Each row was made from one small tree. Brackets hold a mark, then the marks that hang from it, in alphabetical order. Every link used is in the known rows. Write each row's tree.
Known rows
{veze gafefug}: [ 15.4  12.7 -29.9  42.7 -29.4  30.7  15.5  26.0  -0.3  17.4  -0.6 -12.5
  -7.0  46.6 -20.2  -9.4   1.1 -12.1  -0.2  11.9   7.4 -29.8 -12.7]
{gafefug {nafuf nozodi} romin}: [-18.0  -0.2 -19.4 -12.8 -12.1  13.2   3.2 -15.4   0.7   2.5  -3.6 -38.5
  -0.9  46.0  -2.3   1.3 -25.9  -6.2  -0.4  37.8 -19.0 -34.4 -21.0]
{nozodi nafuf pasi}: [ 18.9  26.1 -13.6  19.2 -48.0  41.0  14.1  15.8  24.7  24.3   1.7 -18.2
  14.5  32.8 -12.7 -35.2 -16.2   2.9  -7.5  21.4   8.4 -25.1 -24.1]
{gafefug nafuf {nozodi veze} romin}: [-11.3  -7.0 -41.1   0.4 -27.3 -12.6   8.0 -23.9 -23.0   6.9  -3.1 -31.0
   3.2  61.6  -2.2  27.2  -2.3 -14.9  -0.1  35.5 -19.3 -27.6 -31.1]
{vilisep {pasi {gafefug nozodi}} {veze romin}}: [ 27.5  13.9 -51.5  26.7   1.1  16.9  -1.4  14.3 -32.9  15.4 -43.7 -37.3
  -4.4  17.6 -21.0   7.5  12.2 -29.9   9.3  11.1 -12.6   1.6  18.9]
{nozodi nafuf}: [  7.6   3.4 -30.6   9.3 -40.1  45.0  11.5  14.2  16.1  10.3  -7.5  -5.3
   3.9  47.6 -11.7 -36.6 -18.6 -10.0 -11.9  10.7   6.9 -26.9 -27.8]
{vilisep gafefug}: [ 12.7 -13.8 -33.7  17.2 -29.1  16.6  16.7  17.5   5.4   2.4 -13.8  -7.5
  -2.0  52.6 -18.0 -22.1 -37.9   0.3   0.8  40.4  18.0 -27.9  -9.4]
{nafuf {nozodi pasi veze} romin}: [  6.2  15.9   4.1  19.9 -36.9  32.0  -3.9  -5.4 -12.5  14.1  13.7 -35.7
  35.1  20.4  -5.9  16.2 -20.7   4.3   9.1  57.5 -10.8 -13.4   6.8]
{veze {gafefug nafuf romin}}: [ -7.7  22.8 -28.9  25.7 -26.1   8.9  10.4   9.2   2.6  19.5  -2.2 -24.1
 -16.7  58.1 -16.4   5.9  -3.0 -16.1   5.5  22.3  -5.2 -41.0 -41.7]
{vilisep {gafefug {nozodi nafuf}} {pasi romin}}: [ 11.4 -13.5 -58.3 -16.1 -50.4  26.2  -6.2  -0.4 -11.9  15.5  -2.5  -2.4
 -25.5  67.7 -21.2 -44.1 -33.7   2.6 -14.8  11.6  -4.8 -17.6 -13.3]
{veze {gafefug {nozodi {nafuf vilisep}} romin}}: [  9.1  14.1 -24.7  20.9 -34.6  21.1   4.3  -4.6   1.8  40.4  22.2 -29.9
   5.6  45.8 -14.5 -21.6 -17.3  -5.8 -29.0  -3.5 -27.7 -40.2 -39.4]
{veze {gafefug nafuf nozodi} romin}: [  9.6  14.2 -43.5  58.1 -28.1   8.2   7.6  15.2 -44.0  -6.8  -2.9 -38.5
 -18.9  50.5 -24.5  17.1  10.6 -17.2   8.3  27.0  -5.3 -26.6 -26.1]
{vilisep pasi {veze romin}}: [ 16.3  33.0 -30.1  35.7 -15.5  31.9  -0.1  16.3 -13.2  10.6 -25.2 -29.0
   2.2  23.2 -18.8  -3.5   5.4 -18.5   2.4  18.0   8.3 -12.7  20.1]
{pasi gafefug}: [ 15.8  -5.9 -39.8  17.4 -12.4  30.0  20.7  23.1  11.2   5.1 -37.1 -10.4
  -0.9  38.4 -16.9 -12.5  -8.4 -19.4  16.2   9.4  -1.1 -17.3  -7.9]
{veze gafefug romin}: [ 12.8  20.7 -24.8  66.8 -28.4  26.4  16.9  29.6 -23.8  11.1  -8.2 -17.7
  -8.7  43.1 -27.4   5.2  13.1 -22.0   5.0  16.5   4.6 -32.2 -11.5]
{gafefug {nozodi veze}}: [ 11.0 -16.4 -42.8  17.9 -29.3   8.6  13.6  -7.4 -26.2   5.4  -1.5 -21.0
  12.9  50.3  -5.3  11.4   1.3 -10.2  -5.4  25.0  -7.8 -15.5  -2.4]
{pasi romin}: [  0.4 -17.9 -34.8   4.9 -29.9  30.1  14.8  18.6  13.3   9.8 -10.7   4.5
  -1.7  57.1 -20.3 -24.9 -12.6  -7.6   2.2   0.4  -4.2 -18.6  -3.7]
{veze {gafefug nafuf} romin}: [  0.5  29.1 -34.1  63.6 -28.9  19.1  11.1  24.7 -27.4  -8.8 -11.7 -28.7
 -19.9  53.1 -30.3  11.3  10.6 -15.3  18.6  24.7   6.4 -35.7 -28.2]
{vilisep {gafefug nafuf} {pasi romin}}: [ -6.4   2.3 -54.4  -3.4 -42.6  18.3  -2.3   4.9  -1.1 -13.7 -16.5  -9.4
 -36.1  75.9 -28.1 -24.0 -31.1  11.0  20.8  26.0   9.6 -25.8  -9.7]
{gafefug {nozodi pasi veze} romin}: [ 10.4   7.1 -13.1  14.3 -33.2 -10.5  15.7 -18.1 -10.0  40.6  10.7 -33.7
  23.9  36.9   0.4  21.3   0.9  -9.1  -8.3  37.2 -17.9 -23.7 -10.8]
{veze romin}: [ 12.0   5.6 -21.4  44.9 -28.3  29.7  18.7  19.8  -9.8  -4.2 -18.8 -15.9
   4.3  38.1 -15.4  -1.2  -3.0 -19.4   4.7  22.9   8.3 -24.4  -4.5]
{vilisep gafefug pasi}: [ 19.6   7.9 -37.4  14.9 -38.9  26.4   5.5   6.1   2.7  -1.9 -13.9 -15.2
 -15.8  49.7 -13.4 -21.2 -31.2   1.8   6.4  36.3  23.7 -25.2   5.2]
{veze {gafefug nafuf nozodi}}: [ 12.6   6.6 -49.3  33.7 -28.5  10.7   5.9  10.8 -21.3   0.0   3.3 -34.7
 -17.2  54.6 -15.9   3.1  -1.3  -7.5   2.7  24.1  -4.3 -23.6 -28.1]
{pasi {gafefug {nozodi veze}} romin}: [  1.0 -33.9 -62.0  -0.1 -16.4   2.8  13.7   5.6 -28.6  15.3 -27.4  -3.6
  -3.5  62.9 -25.7   8.4  10.9 -19.2  11.7  -3.6 -33.1  -8.3  -3.3]
{nozodi nafuf {veze romin}}: [ -7.3  13.8 -30.4  37.3 -42.8  30.4  13.6   6.5 -31.0   6.3 -13.5  -8.7
   7.5  54.3 -22.8   0.2   9.9 -19.3  -3.0  18.8  -1.6 -33.3 -26.4]
{nafuf {nozodi veze}}: [ -7.5  -8.2 -26.9   9.5 -17.6  20.8  10.8 -11.4 -26.8   1.4  -1.4 -26.3
  13.2  45.8  -9.3   9.1  -4.8  -1.7  -0.4  29.7 -14.2 -25.1   6.9]
{nozodi veze}: [  1.8  -0.9 -32.9  24.2 -32.3  21.2  17.1   1.8  -9.4   3.5  -9.1 -10.6
  11.1  53.0 -11.0   5.5   2.7  -9.2   4.5  22.2   4.0 -24.2  -4.9]
{nozodi {nafuf romin} veze}: [  0.1   6.9 -23.2  14.5 -54.3  48.2  -2.7   6.0  -4.3  11.8  -2.2  -0.9
  21.5  48.1  -9.2  -6.8 -19.4 -15.3  -2.2  31.0   0.6 -18.8 -32.3]

Which tree is each row?
[  4.7  -4.4 -52.1  28.4 -24.9  15.8  11.3   4.1 -51.0   9.8 -31.6 -16.9
   1.7  48.2 -23.8  11.3  16.7 -32.0   2.8  11.3 -22.8 -18.9 -26.3]  {pasi {gafefug {nozodi nafuf {veze romin}}}}
[  2.7 -18.6 -43.4   0.7  -9.7  -7.7  16.4 -11.1 -21.8  29.2 -25.9 -19.7
   6.2  47.1  -7.5  26.0   5.9 -31.6   2.5  16.9 -31.1 -19.4 -17.4]  {pasi {gafefug {nozodi veze} romin}}
[-11.3  28.7 -31.7  42.9   6.5  12.3  -4.7  20.7 -43.1   8.4 -10.8 -50.9
  -6.6  32.4 -35.7   8.9   5.2  -8.7   2.1  30.5 -17.8 -26.2  -6.8]  {vilisep {veze {gafefug {nafuf nozodi}} romin}}
[ -9.7  12.0  -8.4  -5.4 -20.4  -7.5   4.5 -10.5   3.8  16.0   3.7 -47.3
   0.4  41.2 -13.8  -4.1 -47.2  14.7   3.7  67.9  -9.7 -37.5 -21.4]  {vilisep {gafefug {nafuf {nozodi pasi}} romin}}
[  3.1  -6.5 -38.7  16.1 -41.5  15.3  -6.5  -9.4 -26.8 -15.7   0.8 -27.9
  13.5  50.3  -2.0  24.6 -19.3 -10.0  12.2  51.6  -5.3  -8.8 -25.5]  {gafefug {nafuf romin} {nozodi veze}}
[ -0.9   6.2 -22.9  19.6 -41.8  14.0  18.0   7.3   0.8  23.8   0.9  -7.7
  12.1  54.4 -24.2  -1.1   6.4   5.6  11.0  14.1 -10.1 -21.1   1.1]  {nozodi {pasi romin} veze}
[  8.5   0.7 -30.3  21.6  -5.7  13.4   9.8  18.3  15.7  11.4 -10.3 -26.8
  21.3  36.0 -30.5 -34.1 -48.2  19.2  -8.1  29.3   4.0 -24.4   6.8]  {nafuf {vilisep gafefug veze}}
[ 19.5 -20.7 -32.1   6.2 -36.7  -2.3  11.2  13.3   0.0  25.3   4.9 -16.6
   1.0  50.8 -23.4 -24.2 -34.9  12.7  -4.0  34.2  -6.0 -15.1  -0.5]  {vilisep {gafefug {nozodi {pasi romin}}}}
[ -5.7 -25.6 -65.2 -10.9 -27.0  17.5   8.4   3.8 -26.5  24.4 -23.6   3.6
  -5.7  68.7 -28.1 -11.0   6.4 -19.5   0.4 -11.9 -37.2 -12.3 -25.3]  {pasi {gafefug {nozodi nafuf veze}} romin}
[  0.2  16.1 -16.4  23.4 -54.2  52.0  -3.6  -3.4   5.1   0.7   8.2 -13.4
  31.8  43.3 -14.4 -15.0 -30.9   3.0  -1.4  20.2  -7.4 -26.9 -26.1]  {nozodi {nafuf romin vilisep} veze}
[  6.9   0.2 -31.2  35.7  -4.9   6.0  10.0  30.9 -16.5  15.2 -27.6 -18.6
   7.8  35.5 -32.8 -11.6 -24.7 -10.4  -4.7  42.8  10.7 -21.7   2.4]  {vilisep gafefug {veze romin}}
[ 22.2  -5.1 -13.0   6.9 -30.8 -13.8  13.6  -2.5   5.8  39.4   6.4 -30.6
  11.8  35.6  -6.2  -6.0 -40.6   0.1 -13.9  54.9  -3.6 -26.3 -14.5]  {vilisep {gafefug {nozodi pasi} romin}}
[  9.5  14.9 -39.4  28.3 -38.7   5.3   6.0  16.5 -10.7  20.2  15.2 -31.1
 -15.9  55.7 -29.2  -6.2   2.4   6.3   9.9  13.8 -16.6 -18.9 -21.3]  {veze {gafefug nafuf {nozodi {pasi romin}}}}
[-23.0  14.0 -17.6  -9.5  11.3   8.3  -3.7 -14.6  11.0  11.3  -0.5 -56.7
  22.6  28.7 -14.5  -9.9 -36.8  12.5  -7.9  25.0 -33.3 -31.6  -7.2]  {gafefug {nafuf nozodi {vilisep veze}} romin}
[  6.6  22.9 -26.6  40.4 -40.7  38.5  -4.7  23.9   0.2  -3.6   1.3 -20.7
  -5.8  46.6 -17.2   3.9 -18.8 -12.4  18.6  39.0   8.9 -21.4 -34.1]  {veze {gafefug {nafuf romin}}}
[ -0.3  11.4 -13.1  -5.9 -22.4  18.6  -3.9 -28.0   3.7   8.6   6.9 -42.4
   0.4  39.3  -9.0 -16.6 -53.0  18.4  -4.8  33.5 -13.2 -40.7  11.4]  {nafuf nozodi {vilisep {gafefug romin} pasi}}
[  8.3  -8.2 -32.2  13.2 -39.8   1.9  13.4  -1.5 -16.8  26.1   9.4 -18.4
  13.1  51.7 -17.8   4.5   6.7   3.9   0.7  15.8 -21.6 -12.1   3.4]  {gafefug {nozodi {pasi romin} veze}}
[  0.9  38.7  -6.8  63.9 -26.3  11.1  10.7   5.7 -52.3  24.0  11.9 -45.8
   7.3  31.5 -29.1  30.4  25.0  -2.1   8.2  36.5 -16.2 -34.0   4.6]  {nafuf {nozodi pasi {veze gafefug romin}}}
[-11.2  -0.1 -16.5   4.0 -28.6  15.6   9.5  -5.5 -16.5  21.9   8.6 -23.0
  14.1  47.5 -21.5   0.8  -0.9  12.2   5.0  21.4 -27.3 -21.4  12.4]  {nafuf {nozodi {pasi romin} veze}}
[ -6.2  16.3 -22.6  40.0 -18.5  23.6   8.0  -9.1 -29.1   6.4  18.7 -41.1
  10.3  45.9 -25.3   7.1  -0.8  14.4  -0.1  10.7 -25.9 -38.6   5.3]  {nafuf {nozodi {veze gafefug}} vilisep}
[ 16.5   8.2 -46.2 -16.3 -28.5  26.8  -1.3 -10.6  -1.1  32.4 -24.9 -20.1
 -13.1  40.2  -3.0 -15.4  -7.8 -30.7  -7.1   2.1 -20.9 -16.9 -25.5]  {vilisep {pasi {gafefug {nozodi nafuf} romin}}}
[-19.6 -10.1 -42.8  -7.1  -1.9  26.2   4.5  -0.7   1.1 -19.3 -21.0 -33.5
  -7.2  52.8 -34.1 -19.2 -26.9  16.1  27.1  -4.7 -40.9 -24.2  -5.7]  {pasi {gafefug {nafuf nozodi vilisep}} romin}
[ -0.5 -27.5 -66.0  -7.0 -13.5   9.0   8.5  10.9 -10.1  -6.0 -32.3 -14.7
 -18.5  62.3 -25.5  -8.0  -9.0 -13.1  21.7   1.9 -25.9  -8.7 -20.9]  {pasi {gafefug nafuf nozodi} romin}
[  7.0   2.6 -29.3  16.3 -39.9  34.1  11.1   7.8  17.4   1.0   0.7 -14.7
   8.1  53.5 -25.7 -50.7 -55.0  18.7 -11.5  20.8   5.7 -39.2 -25.6]  {nozodi {nafuf {vilisep gafefug}}}
[  0.2  23.4 -29.7  70.6 -31.9  14.9  17.0  17.5 -46.0  12.9  -6.7 -16.2
  -5.0  53.1 -31.2  28.0  29.7 -21.5   9.3  19.0  -2.1 -35.0 -10.3]  {nozodi {veze gafefug romin}}
[ 10.8 -10.4 -44.7   5.8 -35.7  33.1  -4.4   2.8 -23.9  15.9 -19.4  -9.8
  15.4  42.1 -11.9   3.3 -13.2 -27.9   3.7  24.4 -20.9  -5.1 -32.7]  {pasi {gafefug {nozodi {nafuf romin} veze}}}
[ -2.0  -2.5 -59.6  36.2 -15.3  -3.7  12.8  -0.4 -56.4 -18.1 -37.4 -34.8
  -7.5  52.2 -24.5  38.3  18.6 -24.9  28.3  27.9 -19.9 -16.9 -20.5]  {pasi {gafefug nafuf {nozodi {veze romin}}}}
[ 12.5  14.2  -9.6  20.2 -50.8  64.0  -3.9   9.9  28.7  -0.8   7.4 -14.0
  28.9  33.1 -10.9 -36.5 -49.1   3.2  -5.8  17.8   0.4 -23.1 -26.7]  {nozodi {nafuf romin vilisep}}
[  6.1  34.8 -30.6  35.6 -18.5  39.6   3.1  25.5  11.5  35.0   4.5 -25.6
  12.9  34.8 -34.6 -42.2 -12.9   6.1 -19.9  -8.4 -11.0 -31.2 -20.6]  {nozodi {nafuf {vilisep {veze gafefug}}}}
[  5.9  41.6 -39.4  17.0 -16.8  32.3  -6.9  -1.7  15.9 -12.5 -10.5 -47.4
   4.4  33.2 -19.6 -21.3 -19.2  18.8  11.9  11.4   1.9 -19.7   6.2]  {gafefug {nafuf {vilisep pasi veze}}}
[ -1.6 -18.8 -40.8  -5.6 -24.6 -16.7   7.2  -8.7  -6.6   6.7  -6.3 -27.7
  -8.6  61.8  -8.2  -1.1 -43.5  -6.0  -5.2  54.2  -4.5 -30.2 -35.6]  {vilisep {gafefug nafuf nozodi romin}}
[ 18.6  -2.4 -32.6  13.5 -37.2  37.4   6.9  -4.7   8.2   2.6  10.3 -27.8
  18.6  40.7  -9.4 -39.0 -31.9   7.1 -20.6   1.6 -12.0 -24.8 -20.0]  {gafefug {nozodi {nafuf vilisep}}}
[ -8.9  13.0 -29.1  43.3 -43.4  18.7  12.1   1.1 -26.9  -4.3  -5.5 -17.8
  10.1  59.5 -36.3 -14.2 -24.5   9.3  -2.2  27.8  -2.3 -45.7 -24.0]  {nozodi {nafuf {vilisep gafefug}} {veze romin}}
[ 11.9   1.6 -29.1  12.4 -22.3  24.8  20.7  29.2  21.1  25.2 -26.6  -7.4
   0.3  39.8 -30.3 -19.8  -4.0  -5.8  23.3   0.1 -13.7 -12.7  -2.2]  {nozodi {pasi gafefug romin}}
[  4.0  29.7 -14.4   9.6 -37.2  55.3 -22.6 -20.7   2.6 -35.1   9.5 -54.2
   7.2  28.9  -3.3  -7.6 -46.7  19.6  21.3  38.0  -6.7 -19.3   5.0]  {gafefug {nafuf nozodi romin {vilisep pasi}}}
[  1.7  29.2 -16.6  32.5  -2.3  13.7   7.4  14.7  17.0  48.7   4.3 -31.4
  17.2  30.0 -25.2 -11.7 -12.0  -3.1 -16.1   1.3 -20.5 -34.9  -9.8]  {nafuf {vilisep {veze {gafefug romin}}}}
[ -3.6  25.7 -40.3  40.9   8.9  16.2   7.8  21.9  -6.2 -12.0 -43.4 -43.5
   9.4  28.1 -39.3  -2.3  -7.5  -4.4  26.3  10.6 -16.3 -20.4  -8.7]  {pasi {gafefug {nafuf {vilisep {veze romin}}}}}
[ 17.8  12.4 -11.0  -0.8 -42.2  15.7   9.3  -5.0  15.0  48.3  12.0 -28.4
  18.8  31.6  -0.6 -20.5 -20.3 -10.5 -25.1  26.3 -15.3 -24.6 -34.1]  {gafefug {nozodi nafuf pasi} romin}
[  2.1  19.9 -23.9  23.1  -1.5   8.3   8.5  22.9   7.6  59.0  -7.9 -18.8
   5.8  34.2 -21.3  -3.1   0.1 -23.3 -16.4  13.3 -10.6 -28.3 -15.5]  {vilisep {veze {gafefug romin}}}
[ 15.2  -8.1 -32.9  11.9 -37.5  27.5  -6.9   3.4  -3.9 -16.7  -0.5 -29.5
   9.4  40.4   0.9   3.0 -36.2 -11.1   8.6  49.2   0.8  -5.8 -24.8]  {gafefug {nafuf romin} nozodi}
[ 14.2  -0.1 -25.3  21.5 -38.5  31.9  -7.7  -4.7   6.3 -26.3   9.5 -41.5
  21.8  35.6  -4.6  -5.1 -47.9   8.4   9.4  37.5  -7.5 -13.0 -18.9]  {gafefug {nafuf romin vilisep} nozodi}
[-11.3  30.0 -16.9  -6.6 -22.9  27.6  -8.4 -35.6   6.1 -12.6   7.4 -58.4
  -2.6  39.4  -3.6  -4.6 -31.2  15.6   8.5  21.5 -21.0 -38.9  -1.5]  {gafefug {nafuf nozodi {vilisep pasi}} romin}
